Known rows, with every step that occurs:
v > m: [-1.26 -0.38  0.28 -1.51  3.49  1.30 -0.62  1.52  1.11  0.33  0.31  0.52
 -2.02 -0.35 -3.13  1.63  0.58 -0.70  1.11  0.94  0.85  0.75 -1.37 -0.24]
x > z: [-0.10  2.05 -1.07 -1.03  1.95  1.14  0.72 -3.83  0.31  0.38  0.84  1.73
 -1.20  0.41 -0.68 -2.01  0.00 -2.19  0.18 -2.20  1.41  0.90 -0.15  0.17]
j > m > v: [-0.07  0.33 -3.91 -2.71  1.78  2.67 -0.25 -2.36  0.97  0.72  0.30  1.34
 -1.62  0.42 -3.54 -0.16  0.67  1.40  1.11  0.55  1.22 -0.48  2.27  1.24]
b > z > x: [ 0.51  0.24  1.45 -0.94  2.53  0.59  0.36 -1.59  1.73 -0.61  1.24  0.79
 -0.41 -1.09 -0.49  3.95  0.76 -0.58  3.10 -0.57  1.30  1.31  0.78  0.87]
t > x > z: [-0.18  2.26  0.87 -1.82  2.18  0.66  0.50 -5.25  0.32  0.14  0.62  3.22
 -1.85  0.61  0.21  2.48 -0.17 -3.03 -0.12 -0.90  1.33  2.77  0.44 -0.56]
x > z > b > w: [-0.54  1.69 -2.79  0.16  1.56  2.20  0.60  4.23  0.88 -1.37  1.53  0.10
 -1.53 -1.14  3.14 -0.13  0.43 -2.91  0.83  0.33  2.62  1.93 -1.03  2.34]
b > w: [-1.11  0.44 -4.12  0.35  0.91  1.74 -0.09  0.96  0.95 -0.77  1.70 -0.29
 -1.50  0.00  1.90 -0.11  0.34 -1.55 -1.43  1.10  2.69  0.96 -0.63  1.41]
w > b > z: [-0.25  1.54 -1.17  0.95  1.29  1.09  0.57 -0.31  1.67 -0.70  0.40  0.06
 -1.07  1.09 -2.20 -1.26  0.96 -2.66  0.83  0.74  1.68  0.70  3.27  2.53]
x > z > b > j > m: [-0.20  1.05 -0.54 -1.47  1.73  2.55 -0.26 -2.41  1.53 -0.18  1.89  1.46
 -2.51  0.48 -2.76  3.98  1.31 -0.11  2.05  2.39  1.09  0.80  0.38  1.91]
n > j > b: [ 0.26 -0.17 -3.85 -0.16  2.20  2.45 -0.46  0.11  1.79 -0.94  2.51  0.39
 -0.21  1.00 -6.10 -0.58  1.12 -0.09  0.97  1.80  1.16  0.67 -2.16  3.03]
w > b > j: [-1.55  1.25 -4.71  0.39  0.82  1.16 -0.51 -0.26  1.57 -1.61  1.62 -0.02
 -1.10  1.37 -2.27  1.45  1.02 -0.52  1.73  1.37  1.78  0.36 -0.93  2.99]
z > b > j: [-0.96  0.82 -3.59  0.03  1.34  1.62 -0.20  0.66  1.64 -1.93  1.45  0.19
 -0.61 -0.97 -1.56  1.59  1.16 -0.07  3.22  0.02  1.68  1.25 -2.50  3.02]
n > j > b > z: [ 0.73  0.95 -3.49  0.81  1.89  1.86  1.02 -3.24  1.82  0.07  2.00  0.53
 -0.87  0.87 -5.41 -1.59  1.44 -1.35  0.83  0.90  1.56  0.64  1.91  3.73]
v > m > j > b > w: [-1.05  1.35 -4.57 -0.09  2.11  2.87  0.48  2.38  1.52 -0.40  2.43  0.18
 -2.34  0.58 -1.33 -0.56  0.84 -2.24 -0.53  2.99  2.51  0.98 -2.27  3.71]
c > y > n: [ 0.74 -0.77  1.87 -1.98  0.81  0.64 -0.09 -4.21  1.24 -0.62  1.73  1.83
 -0.53  0.42  6.86 -3.95 -0.15 -1.62  2.10  1.09  1.96 -0.07  1.10 -1.06]
v > m > j > n: [ 0.63  0.69 -2.42 -1.03  2.48  2.87 -0.68 -1.14  1.73  1.46  0.38  1.99
 -0.45  0.24 -5.28 -5.18  0.07  1.43  4.65  1.47  1.88  0.73 -2.51  1.41]
c > y: [-0.11 -0.78  6.50 -2.41  1.23  1.09 -0.28 -1.66  0.69 -1.40  0.90  1.31
 -0.98  1.16  1.52  0.48  0.31 -2.49  0.14  0.98  1.07 -1.56  0.11  0.54]
c > y > n > j: [ 1.65 -1.02 -3.79 -1.47  1.58  0.96 -0.40 -5.06  1.38 -1.17  3.90  1.39
 -0.51  1.80  2.91 -2.84  0.78  0.70  3.68 -0.67  1.72  0.87  1.19  0.76]
j > b: [-0.66  0.10 -0.55 -0.18  1.83  2.39 -0.38  1.39  1.67 -0.62  0.71  0.40
 -0.17 -0.03 -5.09 -0.68  0.57 -1.51 -0.57  2.70  1.20  0.20 -2.69  1.97]
x > z > b: [ 0.10  1.62  1.04 -0.82  2.43  1.99  0.29  3.67  1.06 -1.72  0.31  0.96
 -0.44 -1.69  0.06 -0.78  0.40 -2.59  3.21 -1.55  1.25  2.10 -1.78  1.46]
y > c: [-0.20 -0.30  0.15 -0.10  4.27  1.24 -0.54 -1.74  1.12 -2.71 -1.78 -0.28
 -0.93 -0.42  1.60 -0.05 -0.21 -0.87 -1.20 -0.29  1.24  0.43 -1.41  0.40]
t > x > z > b > j > n > y: [ 1.53 -0.52  4.13  1.05  1.20  1.44 -0.51  1.10  1.10 -0.14  1.80  2.99
  0.45 -0.77 -2.55 -0.59  0.58 -1.07  3.01  2.32  1.68  0.53  1.73  0.95]
j > n > y: [ 1.52 -1.89  4.50  1.33  1.01  1.58 -1.11  1.95  1.13  0.09  1.32  1.91
  1.16 -0.58 -3.48 -3.55  0.35 -0.36  1.53  2.02  1.53 -0.73  1.77 -0.12]

Rows:
[ 1.50 -0.93  3.17  0.97  4.16  1.71 -0.60 -0.52  1.27 -2.20 -0.77  1.12
 -0.19 -0.26  0.19 -2.94 -0.01 -0.72  0.49  0.89  1.43 -0.29  0.29  1.01]
m > j > n > y > c
[-0.20  0.83 -5.19 -2.42  1.70  2.84 -0.01 -1.51  1.23  0.19  0.86  1.27
 -1.73  0.00 -3.47  1.06  1.09  1.69  2.70  0.78  1.39 -0.19  1.63  2.63]
z > b > j > m > v
[ 1.13 -1.16  2.57  1.39  3.73  1.30 -0.69 -0.63  1.18 -2.06 -0.73  0.80
 -0.14 -0.61  0.20 -1.42  0.05 -0.25  0.27  1.62  1.52 -0.69  0.56  0.92]
b > j > n > y > c
[-0.68  1.97 -3.58 -0.24  1.55  1.53  0.47 -0.77  1.24 -1.34  1.66  0.82
 -1.07 -0.71 -1.04  1.02  1.01 -0.90  3.30 -0.85  1.72  1.34 -2.06  3.04]
x > z > b > j
[-0.33  0.72 -5.83 -2.46  1.51  2.60 -0.01 -3.78  1.03  0.77  0.94  1.39
 -1.92  0.65 -3.82  0.77  0.98  1.98  1.64  0.76  1.44 -0.61  2.07  2.15]
b > j > m > v
[ 0.74 -1.41  4.13  1.00  4.14  0.95 -0.60  0.25  0.97 -3.06 -0.72  0.35
 -0.57 -0.54  1.52 -0.18  0.15 -1.70 -1.54  0.26  1.05 -0.30  0.94  0.28]
n > y > c
[ 1.58 -0.59  3.16  1.43  1.08  1.70 -0.40  1.81  1.08 -0.02  1.92  2.27
  0.73 -0.84 -3.10 -2.79  0.66 -0.57  3.21  1.67  1.72 -0.40  1.52  1.31]
x > z > b > j > n > y
[ 1.75 -1.15  3.37  1.05  1.30  2.01 -0.77  0.66  1.35 -0.11  1.94  2.32
  0.79  0.07 -3.78 -4.88  0.53 -0.42  2.34  1.25  1.64 -0.29  1.25  0.99]
m > j > n > y
[-0.44  0.48 -6.24  0.61  1.39  2.54  0.07  1.67  1.38 -0.84  3.10 -0.33
 -1.40  0.72 -1.21  0.02  0.93 -1.16 -0.72  2.70  2.57  0.90 -1.30  3.44]
n > j > b > w
[ 1.47 -0.30  3.18  1.21  4.12  1.53 -0.20  0.65  1.07 -2.22 -0.78  1.16
 -0.27 -1.09  0.85 -1.49  0.07 -1.07  1.41  1.05  1.48 -0.23  0.39  1.41]
x > z > b > j > n > y > c
[ 1.36 -0.75 -7.52 -0.51  1.69  1.08 -0.57 -4.73  1.58 -0.89  3.70  0.92
 -0.19  1.22  1.42 -3.47  0.77  1.62  3.64 -1.38  1.86  2.00  0.57  0.56]
y > n > j
[ 0.11  0.22 -4.50 -0.10  1.15  2.26  0.32  0.58  1.37 -0.80  3.55  0.30
 -1.49  1.05  2.05 -0.93  0.77 -1.69  0.06  3.34  2.75  0.40 -0.39  3.08]
c > y > n > j > b > w
[ 0.95  0.05 -7.10 -2.70  1.88  2.54 -0.18 -4.22  1.19  0.68  1.85  1.69
 -1.52  1.08 -2.05 -1.48  0.91  2.47  2.91  0.13  1.47  0.17  3.15  1.43]
y > n > j > m > v
[ 0.61  0.11 -6.20 -2.66  2.07  2.73 -0.30 -3.26  1.04  0.51  1.58  1.40
 -1.60  1.22 -4.19 -0.10  1.06  2.40  2.23 -0.04  1.19 -0.08  2.68  1.95]
n > j > m > v
[-0.60  0.14 -1.54 -1.31  1.28  2.23 -0.74 -4.73  1.59  0.25  1.94  1.18
 -2.47  1.29 -3.64  4.03  1.25  0.85  0.40  2.91  1.15  0.10  0.73  1.26]
b > j > m
[ 1.38 -1.38  3.17  1.62  0.91  1.74 -0.88  2.75  1.37 -0.46  1.79  1.77
  1.03 -1.01 -3.42 -2.36  0.76 -0.03  3.07  2.25  1.70 -0.51  1.13  1.32]
z > b > j > n > y
[ 0.57  1.21 -3.32  0.10  1.13  2.44 -0.39 -0.48  1.50  0.75  0.42  1.60
  0.46 -0.97 -3.72 -3.21  0.16  1.38  5.25  1.67  2.26  0.49 -2.26  2.00]
x > z > b > j > n
[-0.80  0.57 -1.34 -1.02  1.20  2.26 -0.94 -2.16  1.80 -0.37  1.83  0.83
 -2.56  1.97 -3.56  4.30  1.32  0.17  0.89  3.91  1.15  0.13  1.16  1.85]
w > b > j > m
[ 1.29 -0.97  3.55  0.65  4.80  1.68 -0.58  0.43  1.28 -1.81 -0.86  1.17
 -0.80 -0.38 -0.32 -2.13  0.08 -0.72  0.89  1.40  1.25 -0.28  0.20  0.89]
v > m > j > n > y > c
[-0.85  1.41 -4.94  0.25  1.42  2.91  0.47  1.41  1.53 -0.79  2.48  0.13
 -1.80  0.67 -0.92 -1.35  0.73 -2.27 -0.97  2.49  2.69  1.00 -2.24  3.83]
m > j > b > w
